What can hang from each mark
H: A S
F: C J Y
A: H J
C: F S
Y: F
J: A F
S: C

Known rows, with every way that one mark hangs from another
J{A F{C Y}}: [-1.437 -0.833 -3.179 -5.130  0.267 -0.291 -2.061  1.885  1.021 -0.174
  2.036  1.470 -0.486 -1.065  2.147 -0.186  0.240  0.575 -0.048]
Y{F{C{S} J{A{H}}}}: [ 1.130 -1.236 -0.976 -4.436 -0.972  2.540 -2.890  1.757 -1.549  1.691
 -3.741 -0.556  0.300  0.144  0.338  1.219 -5.068  1.172 -1.730]
F{J}: [-0.393  0.393  0.064 -0.495 -1.468 -0.472  0.882  1.868 -1.104  0.598
 -0.988 -1.070  1.105 -0.684  0.004  0.248 -1.010  0.150 -0.081]
Y{F{J{A{H}}}}: [ 1.522 -1.599 -1.252 -1.316 -1.952  1.778 -3.386  0.948 -1.039  3.260
 -2.963 -0.635  0.405  0.454  1.054  0.148 -3.248  0.487 -0.239]
F{C{S} J Y}: [-1.951 -0.056 -1.874 -4.806  0.197 -0.146  2.008  3.562 -1.161 -1.922
 -1.952 -0.907  1.072 -2.206 -0.417  0.374 -2.212 -0.455 -1.521]
H{A S{C{F{J Y}}}}: [-2.298  3.288 -0.195 -5.304 -0.978 -3.206  1.598  1.443 -0.935  0.095
 -3.688 -0.860 -2.626 -4.121  1.601  1.286 -0.361 -3.026  0.671]
Y{F{C}}: [-0.965 -0.592 -1.695 -3.017 -1.387  1.758 -0.108 -1.599 -0.736 -1.017
 -0.677  0.883  0.106  0.451 -0.596  2.313  0.177  0.965 -0.704]
Y{F{C{S}}}: [-0.154 -0.197 -1.082 -3.492  0.453  2.087 -0.012 -0.139 -0.460 -0.961
 -2.306 -0.339  0.553 -0.586 -1.219  2.520 -2.188  0.928 -1.547]
A{H{S} J}: [ 0.822 -1.439  0.907 -2.471  1.073 -0.516 -1.024  0.756  0.188  0.539
 -1.414  1.133  1.909  0.094  0.680 -0.388 -1.656 -0.972 -0.923]
C{F{J{A}} S}: [ 1.794  0.788  0.724 -0.893  0.565 -1.370 -1.705  2.787 -1.371  1.443
 -4.004 -2.020  0.032 -2.930  0.995  1.160 -4.048  0.069 -0.768]
H{A S{C{F}}}: [-0.719  3.520  1.546 -3.931  0.059 -2.054  0.606 -1.077 -0.399  0.152
 -2.693  0.304 -3.141 -2.275  0.974  1.671  0.015 -1.906  0.490]
Y{F{C J{A{H{S}}}}}: [ 0.195 -0.544 -1.268 -4.771 -2.362  1.852 -1.090  0.353 -2.795  1.901
 -3.506  0.914 -0.327  0.900  1.326  0.581 -4.176 -0.188 -1.731]
A{H J{F{C Y}}}: [-0.919 -3.444 -1.932 -7.188  1.255 -0.087 -3.640  2.963  2.802 -1.940
  2.478  0.719  3.399 -0.390  1.341  0.488  1.594  1.360 -1.120]
C{F{J{A{H}}} S}: [ 2.916 -0.403  1.286 -1.890  1.022  0.062 -4.175  2.864 -0.283  1.912
 -4.077 -2.458  0.403 -1.662  1.388  0.311 -4.505  0.435 -1.619]
C{F{J{A{H}} Y} S}: [ 1.621 -1.038 -0.744 -3.081  1.471 -0.856 -4.030  3.520  0.469  1.248
 -4.214 -2.763  0.088 -3.056  1.850 -0.083 -3.995 -0.849 -1.659]
S{C{F{J}}}: [-1.198  1.419  0.711 -2.601 -1.131 -1.316 -0.381  0.697 -0.334 -0.186
 -1.214 -2.505  0.068 -1.494 -0.783  3.065  0.949  1.227 -0.943]
S{C{F}}: [-0.746  1.248  0.774 -1.902  0.218 -0.936 -1.190 -1.146  0.786 -0.793
 -0.130 -1.522 -1.082 -0.803 -0.758  2.964  2.246  1.059 -0.761]
Y{F}: [ 0.137 -0.256 -1.288 -0.288 -0.749  1.110 -0.591 -1.255  0.147  0.712
 -1.376 -0.382  0.082  0.062 -0.480  1.476 -0.183  0.256  0.138]
Y{F{C{S} J}}: [-0.395  0.420 -1.188 -3.986 -0.929  1.609  0.727  1.782 -1.667 -0.521
 -3.295 -1.107  1.389 -1.009 -1.127  2.585 -3.127  1.261 -1.473]
Y{F{C J}}: [-1.274 -0.231 -1.520 -3.547 -2.709  1.422  0.781  0.645 -2.140 -0.393
 -1.511 -0.491  1.418  0.045 -0.645  2.488 -0.822  1.241 -0.833]

Rows
[-0.138 -1.997 -2.402 -6.101  0.432  1.045 -4.472  1.809  1.969 -0.232
  1.856  1.026 -0.102  0.226  2.232 -0.972 -0.188  0.933 -0.857] => J{A{H} F{C Y}}
[-1.407  0.316 -1.742 -4.586 -0.844 -0.675 -0.460  1.794 -0.597  2.179
 -2.182 -0.028 -1.820 -0.529  0.952 -1.089 -2.197 -1.716 -1.064] => F{J{A{H{S{C}}}} Y}
[-0.143 -0.392  1.497 -4.248  1.523 -1.383 -2.201 -0.453  0.993 -0.269
 -1.730 -0.529  1.168 -0.515  0.034  2.500  0.527 -0.033 -1.697] => A{H{S{C{F}}} J}
[-2.179 -2.283 -2.516 -6.184  0.784 -1.457 -1.331  2.918  1.797 -1.979
  2.511  1.191  3.115 -1.356  0.747  1.133  2.049  1.141 -0.243] => A{J{F{C Y}}}
[-1.256 -1.986 -1.917 -6.862  2.453 -1.150 -0.990  4.198  2.213 -1.996
  0.858  0.267  3.219 -2.213  0.228  1.304 -0.287  0.973 -0.913] => A{J{F{C{S} Y}}}
[-0.535 -0.284 -1.866 -1.485 -0.852 -2.390 -1.385  2.686 -1.053  0.750
 -2.104 -1.711 -0.308 -3.297  2.149  0.356 -1.334 -1.293  0.326] => C{F{J{A} Y}}
[-2.448  1.317 -0.173 -5.347  0.917 -3.966  0.591  1.113  0.303 -0.367
 -2.359  1.057 -1.229 -4.012  1.512  1.565  1.096 -2.925  1.072] => H{A{J} S{C{F{Y}}}}
[-2.493 -0.331 -2.328 -4.356 -1.640 -0.696  2.016  2.144 -1.537 -1.844
 -0.166 -0.278  1.025 -1.479  0.047  0.332  0.096 -0.343 -0.582] => F{C J Y}
[ 1.130 -2.330  0.422 -6.427  2.219  0.897 -4.127  3.325  2.496 -1.208
  0.438  0.189  3.948  0.134 -0.066  1.275 -1.471  2.520 -2.168] => A{H J{F{C{S}}}}
[-0.712  0.389 -1.096 -4.385  1.171 -1.184 -2.689 -0.666  0.909  0.944
 -2.139 -0.644 -3.010 -1.034  1.378  0.210 -0.515 -1.725 -1.375] => J{A{H{S{C{F{Y}}}}}}
[-0.033  0.746  1.022 -2.233  0.281 -2.414  1.464  1.065 -1.164  0.977
 -2.351  2.731  0.282 -1.834  1.802 -0.707 -1.415 -2.687  1.740] => H{A{J} S}
[ 0.600  0.823  0.759 -4.024  0.730 -2.375 -0.476  2.516  0.996  1.269
 -0.785  2.172  1.258 -1.676  2.313 -0.171 -1.211 -1.321  1.655] => H{A{J{F}} S}
[-1.739 -0.589 -2.501 -5.633  0.272 -0.208 -0.978  1.849  1.952 -2.134
  2.291  0.507  0.687 -0.935  0.836  0.586  1.367  0.947 -0.784] => J{F{C Y}}
[-0.495  0.864  0.727 -3.200  0.236  0.756 -0.484 -1.226  0.784  0.752
 -1.208  0.186 -1.390  1.619 -0.581 -0.021 -0.638 -0.424 -1.687] => A{H{S{C}}}
[ 0.180  0.525 -0.997 -2.547  1.257 -1.869 -0.110  3.396  0.250 -0.985
 -3.766 -3.190  0.730 -4.244  0.228  1.092 -2.240 -0.893 -1.018] => C{F{J Y} S}
[-0.252  0.369 -0.511 -3.197 -0.724  0.207  0.441  3.094 -2.739  0.604
 -2.206  0.056  0.179 -0.900  0.308  0.628 -4.091  0.488 -1.005] => F{C{S} J{A}}
[-1.187 -0.770 -1.311 -7.662  2.042 -1.894 -1.276  4.544  1.838 -1.309
 -0.189  1.747  1.774 -3.398  1.663  0.572 -0.773 -0.552  0.948] => H{A{J{F{C{S} Y}}}}
[-1.048  1.819  1.755 -4.375  0.527 -3.193  0.446  0.133 -0.499  0.198
 -2.724  1.197 -0.686 -2.561  1.048  2.361  0.523 -1.972  0.970] => H{A{J} S{C{F}}}
[-0.329  0.233 -2.065 -5.851  1.057 -0.036 -3.314  1.350  2.802  1.685
  0.532  0.604 -2.011  0.165  1.729 -1.355 -0.784 -0.616 -1.043] => J{A{H{S{C}}} F{Y}}
[ 0.010 -0.419 -1.699 -3.045 -0.409 -0.858 -0.647  2.342 -1.077  2.179
 -3.073  0.030 -0.747 -0.863  2.533 -2.304 -3.921 -2.558 -0.627] => F{J{A{H{S}}} Y}
[-0.906  2.506  0.913 -2.922  0.507 -1.263  0.485 -1.301  0.062 -0.440
 -1.642 -0.804 -1.511 -0.862 -0.378  2.490  0.353 -0.537 -1.190] => H{S{C{F}}}
[-2.054  0.661 -1.873 -3.157 -0.937 -2.568 -1.054  1.948 -0.565  0.762
 -1.178 -1.750 -1.289 -2.805  0.895  1.586  0.565 -0.499 -0.057] => S{C{F{J{A} Y}}}
[ 1.993  0.561  1.021 -2.334 -0.376 -0.729 -2.389  1.248 -1.433  1.917
 -3.824 -1.284 -0.566 -1.023  2.496  0.031 -4.039 -0.976 -1.386] => C{F{J{A{H{S}}}}}
[-2.063 -1.222 -1.680 -7.086  0.188 -2.295 -1.127  3.363  1.376 -1.313
  1.510  2.478  1.641 -2.470  2.265  0.524  1.480 -0.381  1.599] => H{A{J{F{C Y}}}}
[-1.657 -1.184 -0.334 -5.422  1.819 -2.154 -1.800  0.401  1.680 -0.821
 -1.668 -0.719  0.676 -1.751  0.441  1.760  1.033 -1.317 -1.352] => A{H{S{C{F{Y}}}} J}
[-2.086  1.313 -1.235 -6.873  1.022 -3.065  0.183  2.654  2.195  0.341
  0.098  2.057  0.157 -2.604  1.361  0.090  1.116 -1.912  1.488] => H{A{J{F{Y}}} S{C}}
[-1.486  1.424  0.932 -3.854 -0.131 -2.396  1.869  0.661 -0.740  0.921
 -1.549  2.372 -0.626 -1.381  0.259  0.709  0.126 -2.049  1.397] => H{A{J} S{C}}
